Each row was made from one path, in order. Every step used is in the known rows, and no mark comes twice. Write each row's path.
Known rows
guluk/lenov/durup: [  9.0  -2.8  28.5   8.0 -31.7 -23.5  20.7 -24.4  16.0  10.2 -27.7  16.9
 -30.4 -53.5  -9.5  -3.3  -0.6]
durup/viru: [ 29.4  20.1  25.5 -16.2  -6.5 -11.5   3.0  -7.8  27.0   5.7 -17.6   4.2
  21.0   1.2 -20.5 -21.2  18.4]
gamog/durup/beko/vokap/viru/guluk/lenov: [ 37.5  -3.0  46.1 -13.4 -64.9 -27.7 -16.0 -20.8   5.4   9.0 -22.4  17.6
 -32.8 -33.1  -6.0  -9.0  24.9]
gamog/vokap/lenov/durup: [  1.7  -3.4  17.2 -15.1 -10.8 -32.5 -13.0 -28.6  11.2 -25.1 -11.6 -32.2
 -14.7 -33.1 -13.3 -32.1   9.1]
viru/guluk/lenov/durup/gamog: [ 11.5  -4.0  31.2  17.2 -31.6 -38.0  -2.6 -11.9   6.8   0.2 -37.7  12.5
  -1.5 -30.1  -2.4 -13.2  -6.8]
gamog/durup/viru/guluk/lenov: [ 31.2   2.4  41.1  -8.0 -32.6 -18.6  -4.1 -31.5   8.5  15.6 -19.5  13.7
 -10.6 -28.4 -16.2 -10.5  30.8]
lenov/durup/viru: [ 27.1  18.9  28.4  -5.0  -7.5 -19.0  11.1  -9.4  27.1  -0.8 -15.0  26.5
 -18.0 -13.7 -29.8 -13.9   2.9]
beko/vokap/viru: [ 30.6  14.0  45.0 -18.2 -42.2 -30.3 -18.1   5.9  37.4  -9.9 -22.2 -11.4
 -16.5 -29.6 -21.8 -29.8  19.8]
guluk/lenov/durup/viru: [ 11.8  -1.3  30.8   4.0 -30.8 -18.4  21.4 -32.4  23.3  18.7 -22.1  27.5
 -17.4 -44.4 -16.0  -6.3  10.2]
durup/gamog: [ -7.0  30.0  17.6   9.3 -11.6 -22.9  -5.0  27.1  16.9 -19.1 -13.7  14.3
  14.2 -15.8 -20.3 -15.4  -2.3]
lenov/durup/gamog/vokap/beko: [ -3.1  26.1  26.8   6.0 -12.5 -29.2  -4.7   6.1  23.7 -16.8  -0.4  23.1
 -19.0 -25.5 -27.4 -18.4   0.0]
gamog/vokap: [  1.8   8.3  16.1 -15.3  -9.3 -20.5  -5.8  -4.9  19.6 -16.3 -13.7 -38.3
 -10.4 -27.1 -16.6 -29.1  10.6]
guluk/lenov/durup/beko/vokap: [ 13.3  -8.2  30.6   3.5 -53.6 -27.1  15.4 -19.9  19.1  10.8 -28.5  29.7
 -35.7 -49.7  -8.4  -6.5  -0.2]
viru/guluk: [ 32.8   4.6  26.4  -0.4 -13.6 -37.0 -13.6   6.5   3.7 -13.0 -44.4 -21.2
  10.0  -5.7   3.1 -20.3 -10.5]
durup/gamog/vokap/lenov: [-22.1  16.1  14.1   1.4 -14.0 -28.9 -17.5   2.3  13.4 -28.2  -3.3  -7.3
  17.9 -23.8 -20.0 -29.8  10.3]
beko/vokap: [ 19.5   7.6  31.2 -11.1 -38.8 -32.9  -6.5  20.6  34.4 -19.9 -28.8  -9.8
 -28.0 -39.4 -23.3 -31.4   3.7]
guluk/lenov/durup/gamog/vokap/viru: [ -8.3   4.0  32.6  10.5 -36.4 -21.9   9.6 -27.9  21.1   9.7 -11.1  23.2
 -17.4 -51.4 -18.1  -8.5  12.9]
vokap/viru/guluk/lenov: [ 38.6   7.7  47.0  -7.5 -28.1 -27.6 -19.4 -28.0  10.7  13.8 -30.6 -14.9
  20.1  -9.6   5.5 -13.5  19.4]
beko/vokap/viru/guluk/lenov: [ 29.2   1.8  49.2 -11.1 -53.5 -36.9 -21.2  -5.9  32.6  -2.7 -30.1  -9.4
 -10.8 -33.3 -14.1 -30.2  20.3]
beko/vokap/lenov/durup/gamog: [  8.2   0.6  31.4  -4.8 -41.4 -45.7 -15.6   1.8  26.6 -31.4 -21.7   6.1
 -26.4 -44.2 -24.4 -33.7   2.9]

Which path is each row?
[ -4.3  25.1  27.5   6.1 -13.7 -24.4  -3.9   0.1  24.0 -15.7  -0.8  21.4
 -19.7 -25.5 -33.6 -17.0   4.2]
lenov/durup/gamog/vokap/viru
[ 18.1   6.7  50.3  -1.6 -54.9 -38.4 -20.8  -2.3  35.3  -5.1 -22.6  10.4
 -15.2 -36.2 -22.9 -29.0  18.1]
beko/vokap/viru/guluk/lenov/durup/gamog
[ 27.4  12.7  47.3   1.9 -29.5 -28.9 -18.9 -24.6  13.4  10.9 -23.4   4.9
  15.6 -11.9  -3.3 -12.1  17.2]
vokap/viru/guluk/lenov/durup/gamog
[ -2.1  21.1  29.6   8.7 -15.8 -29.8  -8.9  -0.8  20.8 -16.6  -6.3  19.8
 -14.7 -20.8 -29.7 -18.6   1.6]
lenov/durup/gamog/vokap/viru/guluk
[ 32.7   5.3  24.7 -17.6 -51.9 -29.6 -10.0  17.8  19.2 -11.0 -30.3  10.3
 -15.3 -10.6  -5.4 -20.7  -3.0]
durup/beko/vokap
[ 11.3   2.1  36.2 -12.1 -24.2 -25.4 -17.4 -33.6  19.2   0.3 -12.7 -28.1
  -4.0 -24.8 -12.2 -27.4  24.4]
gamog/vokap/viru/guluk/lenov/durup
[ 33.9  -2.7  23.9 -20.3 -52.8 -36.4 -17.7   3.0  11.2 -16.8 -31.0   4.2
  -7.6 -11.3   1.7 -24.4  -0.8]
durup/beko/vokap/lenov
[  2.8  -6.6  29.9  14.5 -32.6 -37.4  -5.4 -16.8   9.0  -1.7 -32.6   4.9
  -3.4 -32.9  -5.6 -18.5  -2.0]
viru/guluk/lenov/durup/gamog/vokap
[ 23.9 -13.3  34.6   7.5 -48.8 -41.6  -5.1 -13.6  10.1   1.9 -43.3  12.0
 -14.1 -30.5   1.4 -16.5  -6.9]
viru/guluk/lenov/durup/beko/vokap
[ 34.7  11.9  34.1  -9.1 -40.4 -30.1  -3.4   0.4  22.9  -8.0 -20.1  29.8
 -37.8 -17.1 -18.4 -13.3  -3.7]
lenov/durup/beko/vokap/viru
[ 34.7  -1.3  35.0 -18.3 -54.5 -29.7 -15.2 -13.0   2.2  -7.4 -20.4  11.7
 -36.7 -32.8  -8.4 -12.2  16.8]
gamog/durup/beko/vokap/lenov
[ 22.5  -8.8  30.3   6.7 -30.6 -35.6  -4.5 -13.9   3.9   3.0 -46.6 -11.5
   7.6 -26.0   8.5 -15.1  -4.1]
viru/guluk/lenov
[ 15.8   0.8  34.7 -14.5 -32.2 -25.4 -19.3 -33.6  15.8   2.6 -12.9 -20.8
  -1.8 -16.9  -7.4 -25.4  23.0]
gamog/vokap/viru/guluk/lenov/durup/beko
[ 42.8   6.3  47.2  -7.2 -36.2 -28.6 -18.4 -30.0   9.1  15.4 -28.9   2.0
  11.4  -5.1   5.7  -9.7  15.1]
vokap/viru/guluk/lenov/durup/beko
[-17.2  18.3  27.8   5.3 -25.7 -24.3 -18.9  -4.3  19.4  -8.0  -3.5  -0.2
  21.9 -22.1 -19.7 -25.5  21.0]
durup/gamog/vokap/viru/guluk/lenov
[ 15.9  16.2  29.2 -22.8 -11.4 -26.2 -20.0  -7.6  21.8  -8.6  -5.2 -36.5
   2.9 -18.3  -3.2 -31.5  18.7]
gamog/vokap/beko
[-14.6  28.5  24.3  -0.4 -15.0 -19.6 -17.7   6.0  23.0 -15.7   2.6  -2.8
  17.7 -15.5 -25.7 -25.2  19.8]
durup/gamog/vokap/viru
[ 34.4   4.2  35.3 -16.4 -53.5 -24.6 -10.0  -2.4   7.3  -3.3 -20.3  15.2
 -42.2 -31.5 -13.1  -9.6  15.5]
gamog/durup/beko/vokap
[ 29.2   1.8  50.6  -7.8 -53.3 -38.3 -18.3  -8.8  34.1  -2.5 -27.6   0.2
 -21.6 -36.8 -18.4 -29.3  17.2]
beko/vokap/viru/guluk/lenov/durup
[ 29.0   8.7  27.3  -5.8 -39.1 -31.3   2.1   8.0  21.3 -12.4 -24.0  30.1
 -43.5 -21.4 -18.9 -13.5 -11.9]
lenov/durup/beko/vokap
[ 12.3   2.2  34.5 -14.9 -24.7 -24.0 -20.3 -31.1  17.9   1.3 -14.3 -37.7
   7.0 -21.5  -7.4 -28.8  27.2]
gamog/vokap/viru/guluk/lenov
[ 30.9  13.5  31.1  -1.1 -10.0 -26.0   3.2 -11.2  22.3  -1.5 -22.4  24.1
 -11.1  -8.2 -24.4 -16.7  -0.1]
lenov/durup/viru/guluk
[ 29.8  -2.9  20.4 -11.4 -21.1 -39.2 -11.5 -25.4  -3.9 -20.9 -27.1   3.6
  -8.3 -14.6   3.6 -15.1  -8.4]
vokap/lenov/durup/beko
[ 21.6  -8.7  32.0  11.3 -30.2 -37.7  -0.3 -17.5   6.1   2.6 -43.5   2.2
  -7.5 -30.8   1.6 -12.6  -7.8]
viru/guluk/lenov/durup
[ 18.8  -3.8  31.8 -10.9 -40.0 -45.3 -13.6  -4.0  26.0 -29.0 -27.4  -3.6
 -32.8 -45.1 -20.0 -33.8   2.7]
beko/vokap/lenov/durup
[ 18.7  -5.0  37.5  -0.2 -55.2 -25.9  10.2 -28.3  20.3  15.9 -25.1  29.1
 -29.8 -44.9  -7.8  -5.7   7.8]
guluk/lenov/durup/beko/vokap/viru
